Known rows, with every way that one mark hangs from another:
(H (T Z)): [  8 -16   3 -21 -13  10   0   5  -1  14  20   0  -5  -1  -3   9   5  12
 -10 -25   1   7  18   0  -1 -12  18   3   6  -2   1   4   1   7]
(T Z): [ -6  -6  -1 -26  -4   4  -9   0  -6 -38   5   0   0  -5 -10  -1   6   8
   1 -28   2   0  -6  -6   0  -2  17  -2 -14  -2  -1  16   0  -3]
(X (J (Q (R (P B))))): [-17 -23  -2  19 -20 -18   0   5 -12 -22  18  -3   0   0  10  -1 -12  26
 -12  15  -6  13 -31  -9  -2   3   6   4   0  -2  13  -9  -1  -5]
(N (U (C (Z S T)))): [ -2  -1  10   3  11  -8 -14   7  -7  33   0   3  -2  -4  11   4  37  -9
   5  11   2  -1  13  23  -3  17  16  -7 -42  -6  -4  -5   4   9]
(R Q): [-11  -7   4   0   0  -3   2   0  -6  10  -8 -12   0 -11  17  -2   4   4
  -4  37  -9   2  -2  -1   1  -1  27   8   0   7   4  -7  -4   5]
(Y S): [-13   4   0  23  -4  -7  -4   3   1  -1   4 -32   2   1 -23   3   4  -3
  -2  21 -13  -8  22   2   0   2   0  -4  -3  -8   1   3  -5  -4]
(M (N (U (C Z) L))): [ 38 -13   2  -8  13  -7 -14   0   0  27  -6   7  16   1   9  -4  31 -23
  -3   5 -10   5   4  32   4  12  24   4 -32  11 -16  -2   6   3]
(L (U C)): [ -2   4   5  49   2 -14 -13  -6   3   8   3   6  -4   6  -8  -4   7 -11
   3 -22   3  -1   6  16   1  14  14  -4  10  -3 -12   3   5   6]
(Z S T): [  4  -2  -5  16  -6   8  -7   5  -2  17  24 -11   2  10 -11  10  25  19
   4  29  -9  -6   3  -7   1   2  -2 -17 -11 -30  -1 -14   1   4]
(P B): [-18 -26  -2  -2   0  -9  -9   1  -2  -2  -8 -17  -2   0  -5   6  -6  12
 -11  -4   3   6  -3  -2  -1  10  10  22   9  -9   7 -10  -4 -14]
(H R): [  4 -12  16   0  12  -4   6 -13  -4 -37  11  -4  -2   4  -3   8   1   1
   0  -4  -1   7  10  -8  -1  -6  -2   1  -1  -5   2  -2   3  -9]
(Q J R): [  4  -6   8   8  -2   1 -15   9  -5  26  13   4  -2  12 -13   2   1   8
  -2  -1   3   6   9 -11  -3   0   1  -4  -3   5  23   5 -13  -6]
(U (C Z) L): [  4   7   6 -25  16  -8 -12 -10   1 -24  -5  17   0   5   4   0  19  -7
 -15  17  -4  11   2  56  -2  17  27  -1 -11  -1 -11  18   9  -4]
(U (C (Z S T)) L N): [ 15   3   2 -26  15  -7 -25 -10   0   3   5  12  -4   8  -6   6  37  23
 -15  37 -10   8   7  54   4  24  30  -8  -1 -14 -18  11  14  -8]
(X (J Q)): [-15 -14  -7  17 -25  -8  13   2 -10 -31   6  -1  -2  -8  17   1  -5  20
 -12   8 -10  11 -28  -5  -4   0  -1   3  -8  -2   6 -10   6   1]
(X (J (Q (R P)))): [-11 -14  -2  19 -20 -14   4   5 -12 -21  20   3   0   0  12  -2  -9  21
  -8  16  -7  11 -30  -8  -2   0   3  -3  -3   1  11  -6   1   0]
(Q J): [  1  -2   3   6 -12  -1  -4   3  -2  14   5   0  -2  -5  -6   0  -2   3
  -5 -10   1   7  14  -5  -6   0  -3  -2 -13   2  14   1  -4   1]
(R (P B)): [ -7 -13   8  -1  -1 -28 -18   1  -4   8  29  -4   7   0  -7  -8 -22   7
  -4   8   7   6  -1   0   1   7  14   1   6  -3   9   1  -7  -4]
(M (N (U (C (Z T)) L))): [ 41 -14   0  -5  10  -5 -14   2   0  31  -2   9  15   2  14   1  36 -19
  -2   8 -11   4  -8  30   3  12  24   1 -34   8 -15  -5   7   5]
(J (Q R)): [ -4  -7  -4  -4   6  -7   1   6  -4  16   2  10   1   7  15   1   1  41
   5  18 -10  -9 -21  -8  -4   0  -6   1  -5   3  15  -5  -7  -6]
(L (U C) (X (J Q))): [ -4  -4   8  85 -23 -22  13 -12  10  -9 -25   2  -3   4   8 -12   9   3
   6 -24 -17   5 -22   5  -1   3  19  -3  10  -9  -9  -1  -7   2]
(M (N U)): [ 36 -17  -1   5   5  -3  -8   5  -1  39  -4  -1  16  -1   7  -4  21 -20
   5  -3  -9  -1   3   4   5   4  11   4 -28  12 -10 -10   2   5]
(Q (R P)): [  7   0  11   3  10 -13 -19   8  -5  19  31   9   5  16  -9  -7 -10   4
   6  16   6   0  -4  -5   4  -1   9 -12  10   6  12   9 -11  -2]
(H (R Q) (T Z)): [  4 -33  22 -22   0   5   8  -9  -9 -17  25 -12  -6  -6   7  16  10  16
 -13  -3  -6  17  27  -9  -1 -18  35   9   4  -3   6  -2   2   3]
(Q R): [  3  -4   5   3  10   2 -11   7  -3  12   7   4  -1  17  -7   2   3   5
   3   9   2  -1  -5  -6   3  -1   4  -2  10   3   9   4  -9  -7]
(S Z): [  3  -8   3 -41  -7   3  10   0  -2 -13 -21  -4  -2  -2   3  -2  -2  11
 -26 -15   6   5  10  -1   1 -11  -6  -3 -27  -3   1   2   0   2]
(M (N (U (C (Z S)) L))): [ 36 -14   1  -5  14  -5 -16   0  -1  29  -1   2  18   4   1  -5  33 -21
  -2  12 -13   3  17  30   6  13  24   0 -36   4 -16  -3   6   2]
(J (Q (R P))): [ -1  -4   0  -4   5 -17  -5   7  -5  20  19  14   5   7  13  -5  -8  40
   7  22  -8  -8 -20  -7  -3   0  -3  -6  -4   5  17  -2  -9  -2]
(R P): [  5   5   9   1  -1 -21 -11   1  -3   9  35   8   9  -1  -3 -12 -18  -2
   4  10   4   2   1   1   1   0   7 -15   0   4   4   8  -4   7]
(C (U L)): [  3   4  16 -16  -1 -11  -6  -3   0 -11  10   8   2   7  12  -2  19   8
  -8  14   1   4   3  26   0   2  16   4  20  -8 -20  -9  -3  -7]
(N (U (C Z) L)): [ -3   1   9 -16  17 -14 -12   1  -6  15  -5  13  -2   0  12   2  31 -10
  -5   4   3   7  15  44  -5  12  29   0 -27   0  -7   3   4   5]
(N (U C L)): [ -5  -2   1 -15  10 -13 -10   0  -8  15   0  12  -2   4   5   4  24 -12
   1  -1   2   6  18  43  -5  13  31  -2 -15  -2  -4  -6   5   6]
(Y R S): [  2  11  -5  42 -16 -17   3  -8   2  -6   7 -30   5  -4 -33   4   8  -5
   2  35 -13 -19  33  -2   2  -1  -1  -2   0  -2   4  -4  14 -13]
(N (U C)): [ -6  -2   4  -2   7 -11  -9   4  -9  26  -4   5  -2  -3   8   3  21 -16
  10  -4   4   0  14  25  -4  15  19  -2 -27   3   0  -9   4   8]

Rows:
[  2  -3   0   8 -12  -6  14 -11   5 -32 -14   4   1  11   1  -3   6   3
 -12  -2 -13  16  -8  19  -1 -12  24   1  20 -10  -6   4  -7  -6]	(U (L (X J)))
[ 14   0   9  -7   1 -15  -6 -17   6 -20 -26  12  -5   3   3  -4  26  11
 -16  19 -16  18  -9  51   4  15  37   0   9  -4 -18  19   6 -12]	(U (C Z) (L (X J)) N)
[  9   1  15 -23   1 -14 -13  -5   1   2   8   8  -1   5   8  -1  24  23
  -9  18  -1   4   6  28   3   5  19   5  30  -8 -25  -9   0 -11]	(C (U L N))
[  8   5  -5  18 -27 -12   9  -5   1  -9  -2 -31   3  -4 -25  10  15   8
 -16  29 -10 -15  22  -4   0  -9  -6  -8 -21  -8   5  -7  14  -9]	(Y R (S (Z T)))
[  8 -29  23  -2   3   2  14  -9  -5  10  21 -12  -7  -2  14  16   5  10
 -14  17  -7  17  31  -4  -1 -16  23  11  14  -1   7 -13   3   5]	(H (R Q) T)
[  6  -6  11  86 -22 -17   8 -13  13   5 -24  -6  -6   5  -3 -11  11   9
   0 -29 -12   9 -10 -12   6  -8  17   0  34 -11 -18   3 -10  -1]	(L (U N) (X J))
[  0  -2  -4   1 -11 -13   9 -14   2 -37 -17  12   0  10   5  -2   9   1
  -6   9 -19  13 -14  47  -3   9  34  -3   6  -8  -4   2   3  -5]	(U C (L (X (J Q))))
[ 11   5   5  22 -19 -27  -2  -9  -6  14  25   0   9 -17  -4  -9  -6   1
   2  43  -2  -5  17  -7   2  -3  21  -4  -4  14  16  -5  11  -1]	(Y (R P (Q J)))
[  0   6   9  -2  13  -2 -14  -3  -1  -4  -3   0   1  -2  -4  -5  19  -9
  -2  23  -5  -1  15  28   3  23   9  -7 -31  -5  -6  13   8  -2]	(U (C (Z S)))
[ 12   4   5 -34  18 -12 -22 -12   1  -6  -7  17  -6   3  -1   1  25  14
 -17  23  -6  11   6  58   3  22  32   0   5   0 -18  18  13 -10]	(U (C Z) L N)
[ 37 -17  -3  -4   7  -4  -8   2   0  31  -1   3  16   4   5  -3  23 -16
  -1  -2 -10   3   6  17   4   1  20   5 -20   8 -13  -8   3   3]	(M (N (U L)))
[ 13   7  31 -24  14 -14 -16  -4   5   4  -1  11  -2  -2  23  -5  38  24
 -20  29   1   7   0  29   4   6  14   7   6  -4 -31  11  -1 -12]	(C (U L N) Z)
[  8  -2  14   9  -2 -13 -23  10  -7  33  37   9   4  11 -15  -6 -12   7
   1   6   6   7  10 -11  -2  -1   6 -14  -2   8  26  10 -16  -2]	(Q J (R P))
[  5 -30  27 -16   1  -7  -3  -8 -12  -7  55 -14   2  -3  -7   5   2  18
  -9  14  -6  15  47 -10   3 -16  40  -6   1 -10   8   1   0   6]	(H (R P Q) (T (Z S)))
[ -6  -8   2   6  -4 -15   9  -1  -3  12 -12   6  -1   3  17   0  22   9
  -1  -5  -7   8   3  17  -6  -7  24   2  -9  -6  -1  -9  -7   4]	(N (U (L (X (J Q)))))
[ -1 -14  14   8  -2 -18 -28  10  -8  32  32   1   3  11 -18  -4 -15  13
  -4   4   8  11   8 -11  -2   5  11  -3   2   3  29   6 -18  -9]	(Q J (R (P B)))
[ -4  -5   4   4  -2 -15   0  -3  -5   4 -13   8  -2   5   8   1  25 -14
   1  -5  -5  11   9  39  -5   7  35  -2 -13  -5  -5  -6   0   5]	(N (U C (L (X J))))
[  7   5   0  -8   1  -9   2 -15   6 -22 -20  13   2  14  -4  -3  12  -8
   0   5 -14   8   0  50  -1   9  35  -4  10  -7  -7   8   0  -6]	(U C (L X))
[  4 -10   9  84 -18 -21   9 -10  11  13 -23  -1  -6   8   4 -11  11  29
   2 -21 -17   4 -21 -16   4  -8  14   0  32  -9 -10   0 -13  -4]	(L (U N) (X (J (Q R))))
[ 36 -16  -2   2   6  -5 -12   3  -2  36  -5   2  16  -1   6  -4  23 -27
   7   0 -10  -1   3  18   5  14  17   2 -32  13 -11 -10   6   5]	(M (N (U C)))
[  5   6   8   1   8   0 -15  -1  -1   1   3   3   0   0   2   2  27  -4
  -1  28  -6  -1  -3  26   0  23   9 -11 -32  -9  -6   8   9   1]	(U (C (Z S T)))
[ -8 -12  -1  -4   5 -21  -8   7  -5  20  16   8   4   8  11  -3 -10  44
   3  21  -7  -5 -22  -7  -3   4   0   1  -2   2  19  -5 -10  -7]	(J (Q (R (P B))))
[  3 -37  28  -3   2 -18   1  -8  -8  16  42 -14  -1  -2   9  10 -10  15
 -17  22  -2  21  31  -5   0 -11  33  11  18  -3  13 -13  -2   3]	(H (R (P B) Q) T)
[  8  -2  18  81 -14 -21   0 -14  13   0 -30   0  -7   1   2 -13  21   0
  -2 -20 -13  10 -13   8   6   6  24  -2  15  -7 -22  13  -4  -2]	(L (U (C Z) N) (X J))
[  8  -5  -5  -8  -9 -17  -1 -17   2 -19 -20  12  -5   7   0  -1  15  22
  -7  15 -21  13 -10  49   2  15  38  -1  22  -7 -11   3   6 -11]	(U C (L (X (J Q))) N)
[-17 -21  14   4  -9 -31 -19   4 -11  27  25 -15   6 -15   5 -10 -20  13
 -10  38  -1  13   7  -5  -2   7  39   7  -2   5  23  -5 -13   2]	(R (P B) (Q J))
[  8   2   7 -11  15  -6 -23  -6  -1  14  -6   0  -4  -4 -10  -3  25  12
  -3  30  -7  -1  19  30   8  28  13  -5 -16  -4 -13  12  12  -8]	(U (C (Z S)) N)
[-13 -16  -5  19 -19  -7   7   5 -11 -25   9   0  -3   0  14   2  -3  22
 -10  12  -9  10 -31  -8  -2  -1   0   2  -3   0  10  -9   2  -2]	(X (J (Q R)))
[ 10  -1  18  -3 -11 -16  -2  -8   4  -9  -5   5  -1   5  12  -4  24  20
  -8  15  -8   8  -4  23   4   0  24   5  33 -11 -26  -8  -5 -12]	(C (U (L (X J)) N))
[ 11  -6  -1   0 -10 -10   5 -14   6 -13 -17   3  -4   9  -4  -1  12  24
 -13   5 -16  15  -4  21   4  -6  28   2  36 -10 -13   4  -2 -11]	(U (L (X J)) N)
[ 40 -14  -1   1   6  -8  -7  -3   3  28 -13   5  17   5   6  -5  27 -24
   5  -1 -16   3   3  29   4   9  28   2 -22   9 -13  -7   2   2]	(M (N (U C (L X))))
[  3  -1  18   2  -9 -15   4  -3   2 -15  -1   9   3  12  20  -5  21  20
  -5  17 -10   6 -15  19  -1  -4  19   4  22 -10 -14 -10 -11 -11]	(C (U (L (X (J (Q R))))))
[  3   8  31 -11  16  -8 -14  -2   3  -6   9   1   5   5   9  -9  41  15
 -17  38  -3   3  24  25   5   4  11  -1 -11 -19 -27   8  -4 -10]	(C (U L) (Z S))
[  7   4  13  11   9   6  -9   4   3  13   8  -5   1   0   7   3  33  15
  -9  31  -5  -1  -3  -4   2   2  -6 -10 -31 -17  -7   9  -1   2]	(C (Z S T))
[ 16   2   6 -12   8  -6 -21  -3   1  17  -6  11  -7  -7   9   6  28  13
  -4  24  -4   2 -17  30   3  27  13  -4 -13   2 -12   9  13  -3]	(U (C (Z T)) N)
[ 18   6  18  69  -1 -18  -5 -13  19  30 -31   6  -6   6   5  -9  29   8
   8 -17 -12  -1 -14   9   5   7  21  -5  14  -8 -21  13  -8  -1]	(L (U (C (Z T)) N) X)
[  7 -29  28 -21  -1 -10   0  -8 -11 -10  49  -6   0  -7   4   7  -3  15
 -10   4  -3  18  28  -8   0 -18  40  -1   4   0   9   3   0   7]	(H (R P Q) (T Z))
